Every row comes from one small tree of marks. Brackets hold a mark, then the marks that hang from it, in alphabetical order. Every link used is in the known rows. Which tree was each row made from?
Known rows:
{gurez {bigu sepim}}: [ -3  -2  -4   1   7  20  15   6 -13 -10  -2   1  -5  -3  -9   8  -6  -1
   1   5  -4  16  -5  13  -8]
{baki {bigu gurez sepim} gebe {pizo lemeko}}: [-16  -3  -5  30   1  21  30 -18 -10 -18   6  37  16 -12  -1  22   7  37
   1  -4  29  15 -24  12  19]
{pizo {baki {bigu gurez sepim} gebe} lemeko}: [ -6 -11 -15  20   1   0  25  -9  -6 -30   2  40   5 -13  -5   3  -2  28
  -5  -2  16  11  -8  22   8]
{bigu baki {gurez gebe} {lemeko pizo} sepim}: [-16  -2 -32  36 -22  25  13 -10 -24 -45  -6  27   3  28 -22  17  19  26
 -35   0  -8  22 -13  21  10]
{lemeko pizo}: [-3  6 -8 10  5  1  5 -3 -7 -5  5 -2 -4 10 -6  0  6  8 -5 -5  6  8 -6  2
  6]
{pizo {baki bigu}}: [ -2  -8  -8  14   1   1  11   0   1 -11   1  22  -8 -10   0  -3 -12  16
   8   0   7   7  -2  14  -4]
{sepim {bigu baki {gurez pizo} lemeko}}: [ -5   3  -9  15 -27   8  16 -22  -6 -36   7   1   3   0  -2  14   0  18
 -19   4   3  19 -13   5  10]
{gurez {bigu lemeko} {pizo baki}}: [-19   3  -6   5   0  27  14  -5  -3 -22  -8   5 -12  -8  -1   3 -11   7
   2  11  -5  14 -24  17 -17]
{palof {gebe {baki {bigu sepim} pizo} lemeko}}: [ -7  12  12  20 -14  -6  10   4 -27  -3  -6  22  16  11  11  -2   5  19
  17  -4  20  13   2   1   0]
{gurez {bigu sepim} pizo}: [-12   2   0  -1   6  34  16  -3  -5 -17  -5  -8   0  -9  -2  10  -5   7
   3   9  -7  17 -15  13 -15]
{lemeko {pizo {baki {bigu gurez sepim} gebe}}}: [ -8   2 -14  24   7   6  19  -9  -7 -20   7  20  -3   3  -6  -1   6  30
  -6  -4  12  18  -9  17   5]
{palof {gebe baki}}: [ -1   9  14  10 -10 -10   8  -2 -13   3  -8   6   6   6   9  -8  11  10
   9  -1   7   9  10  -3   1]
{bigu {baki pizo} lemeko}: [-10   2  -9  21 -12  13  11  -5  -4 -16  -9  21   1  14 -10  20  -4  10
 -16   0   9   9 -17   3  12]
{baki gebe pizo}: [-11  13  13   9  10  12  13 -10   8  12  -1  13   7  -8   9   9   8  30
   7  -1  18   5 -17   0   9]
{baki {bigu gurez sepim}}: [ -5 -12 -14  21  -8  15  13  -8 -13 -24   7  18   7  -2  -6  11   0   9
  -4  -1   5  12  -4  12   3]
{gebe {lemeko {pizo {baki bigu}}}}: [-10   6 -13  15  -3 -10  -1   7 -18 -13   5  18   5  15  -1 -10  -4  11
   5  -5  12   5  -8   9  -3]
{sepim bigu}: [ 10   7   4  -5 -10  -4  12  -8  -5  -8  10 -11  -5 -11   4   5  -5  11
   3  -2   9  13   0   0   4]
{bigu baki lemeko sepim}: [  0  -2 -15  14 -12  16  14   2 -12 -35 -11  20   5  20 -20  21  -3   5
 -29  -2   1  18  -2  15   4]
{bigu baki gurez {lemeko pizo}}: [-18  -5 -27  37 -20   8  10 -17 -13 -38   1  21   5  28 -17  11  10  11
 -36   1  -2  14 -15   8  19]
{sepim {bigu {gurez gebe pizo}}}: [ -4   6  -1   4 -20   8   9 -19  -5 -16  10  -9  -2 -14   9   3   8  25
   2   5  -1  13 -10   4   2]
{gurez bigu gebe pizo}: [-26   6  -4   2  -3  41   3  -7  -6  -1  -8  -5 -19 -15   7   0   5  14
  24  13 -16   3 -30  11 -18]
{gurez {pizo lemeko}}: [ -8   0   0  -2  -2   8   4 -10   4 -14  -3  -1   7  -8   3   5   0   5
   1   2   3  -2 -15   0  -1]
{gebe {baki {bigu sepim}} {lemeko pizo}}: [-15  -2  -4  29  -7  -7  -2   2 -31 -17   6  28  17  20   3  -9  -1  22
   6 -13  10  14  -3   4   2]
{gebe {baki bigu pizo}}: [-12  -8  11  27  -2   4   7 -10  -9   3   1  23   9  -5  11   2  -4  27
  14  -8  10  11  -7  -5   9]
{sepim {bigu {baki {gebe lemeko} pizo} gurez}}: [ -5   6  -1  19 -18   0  19 -20  -4 -18  11   9  12  -3   4  11   3  35
  -8   2  12  18 -11   2  17]

Write each row's tree:
[-28   5  -2  11  -8  44   6  -6 -21 -18 -14   9 -12  -4   4   4   7  24
  11   6 -17  18 -25  18 -19]
{gurez {bigu lemeko sepim} {gebe baki} pizo}
[-13  -5  -5  15  -7   6   5 -17   6 -20   2   6  13  -3   5  -3   7  20
 -10   8  -9   6  -7   7  -2]
{bigu {gurez {pizo baki}}}
[ -6   2  -9   2   1  23  15   7 -20 -19  -5   6  -9   4 -13  12  -6  -7
  -7   4  -3  18 -10  17  -8]
{gurez {bigu lemeko sepim}}
[-11  -9 -17  33 -15  22  19 -11 -11 -25  -7  30  18   7 -11  20  13  38
 -17   2  -2  17 -10  12  16]
{bigu {baki {pizo lemeko}} {gurez gebe} sepim}
[-16 -13 -15  28 -16   9  10 -23   4 -30  -1  14  18   6  -5   9   5  18
 -21   8  -7   5 -13   1  14]
{bigu baki {gurez {pizo lemeko}}}
[ -4 -14 -20  20  -5   2  19  -3 -12 -28   0  37   0 -12  -7   3  -5  23
   0  -2   9   9  -7  22   4]
{pizo {baki {bigu {gurez gebe} sepim}} lemeko}
[  0   4  -3   5 -19   2   9 -15 -10 -13  11  -5  -4 -11   6   2   8  21
   1   2   0  12  -5   4   6]
{sepim {bigu {gurez gebe}}}
[-20   8   0  22   0  24  19 -13  -6  -5   2  30  -4  -8   4  18   1  24
  10  -3  30   8 -31   8  11]
{baki {bigu lemeko} gebe pizo}
[ -9  10 -11  11  -1   4   8  -3  -9 -19  -1  15 -10  12  -8   2   4   9
 -14  -4   9  11 -13  13   2]
{bigu {lemeko {pizo {baki gebe}}}}
[ -7   7   9  25 -15   3  18  -6 -22  -9  -6  20  10   6   7   5  10  20
   6  -2  16  18   1   3   5]
{palof {gebe {baki {bigu gurez lemeko sepim} pizo}}}
[ -7   7 -12  21 -21   4  21 -23 -11 -34  11   7  -1   6  -6  12   7  25
 -22   0  10  23 -14   7  18]
{sepim {bigu {baki gebe} gurez {lemeko pizo}}}
[ -5  -5  -5  20  -4   6  15  -6   2  -6  -6  18   9   3  -6  16  -6  17
  -6  -1  10   5 -11  -2  18]
{bigu {baki {pizo lemeko}}}
[-22  -6 -19  29 -24  17   7 -22  -2 -40  -5  16  11  17  -9  13   7  11
 -31   8  -9   9 -19   7   9]
{bigu baki {gurez pizo} lemeko}
[-10   0 -18  25   1   6  11  -7 -10 -14   6  17 -10   3  -5  -5   4  25
   2  -3   6  12 -11  14   3]
{lemeko {pizo {baki {bigu {gurez gebe}}}}}
[ -7  15   8  16 -12 -17   3   3 -26  -2  -4  11  12  19   9 -13  12  13
  10  -4  13  10   5  -2   0]
{palof {gebe baki {lemeko pizo}}}
[-19  -2   8  28  -9  -7  -4   0 -22  -1   3  32  20   8  14  -6  -7  25
  19  -9  14   7  -9  -4   5]
{gebe {baki bigu pizo} lemeko}
[-24   9  -9   5  -3  35   7   6 -16 -16 -12  12  -8  -8   4  -5  -1  28
  21  11 -12  13 -23  26 -28]
{gurez {bigu sepim} {gebe lemeko} {pizo baki}}
[-10  -2  -6  16   7  26  28  -2  -9 -13  -6  17   2  -2 -11  18  -5  18
  -3   5   6  20 -16  13   6]
{gurez {bigu {baki gebe {pizo lemeko}} sepim}}
[-6  8 -7 14 11 -1 12 -5  0 -7  3 11 -6  4 -3 -6  6 25 -4 -4  9 12 -7 11
  3]
{lemeko {pizo {baki gebe}}}
[ -8   4 -13   7   3  23  17   6 -24 -22  -2   5 -11   8 -15  12  -3  -3
  -9   1   1  22 -13  17  -5]
{gurez {bigu {lemeko pizo} sepim}}
[-19 -11   0  28 -13   6   1 -17 -13 -19   2  22   8   2   7  -2   2  17
  -1  -4  -2  10  -8   0   5]
{gebe {baki {bigu {gurez pizo} lemeko}}}
[-15  -2 -10  30 -10  24  13  -6 -19 -12   4  29  11  -4   2  16   4  30
  11  -1  14  13 -19  12   5]
{baki {bigu {gurez {gebe lemeko}} sepim} pizo}
[-22   5  -8  17  -4  21   1   9 -35  -6  -5  18  -6   9   0  -8   7  24
  17   0 -11  16 -14  16 -11]
{gurez {bigu sepim} {gebe baki {lemeko pizo}}}
[ -3  11  18  14  -8  -6  12  -2 -12   8  -9   9   9   4  12  -2  10  18
  12  -1  13  12   5  -5   4]
{palof {gebe {baki pizo}}}
[-16   0   0  20 -10  20   0  -4 -18   1  -7  24  -7  -3   7   3   8  30
  17  -5  -1   7 -13   7   0]
{gurez {gebe {baki {bigu lemeko sepim} pizo}}}
[ -3  19   0   8 -10 -14   8   9 -20  -6  -4   9   5  16   3 -10   8   8
   9   1  17   8   2   6  -4]
{palof {gebe {lemeko {pizo baki}}}}
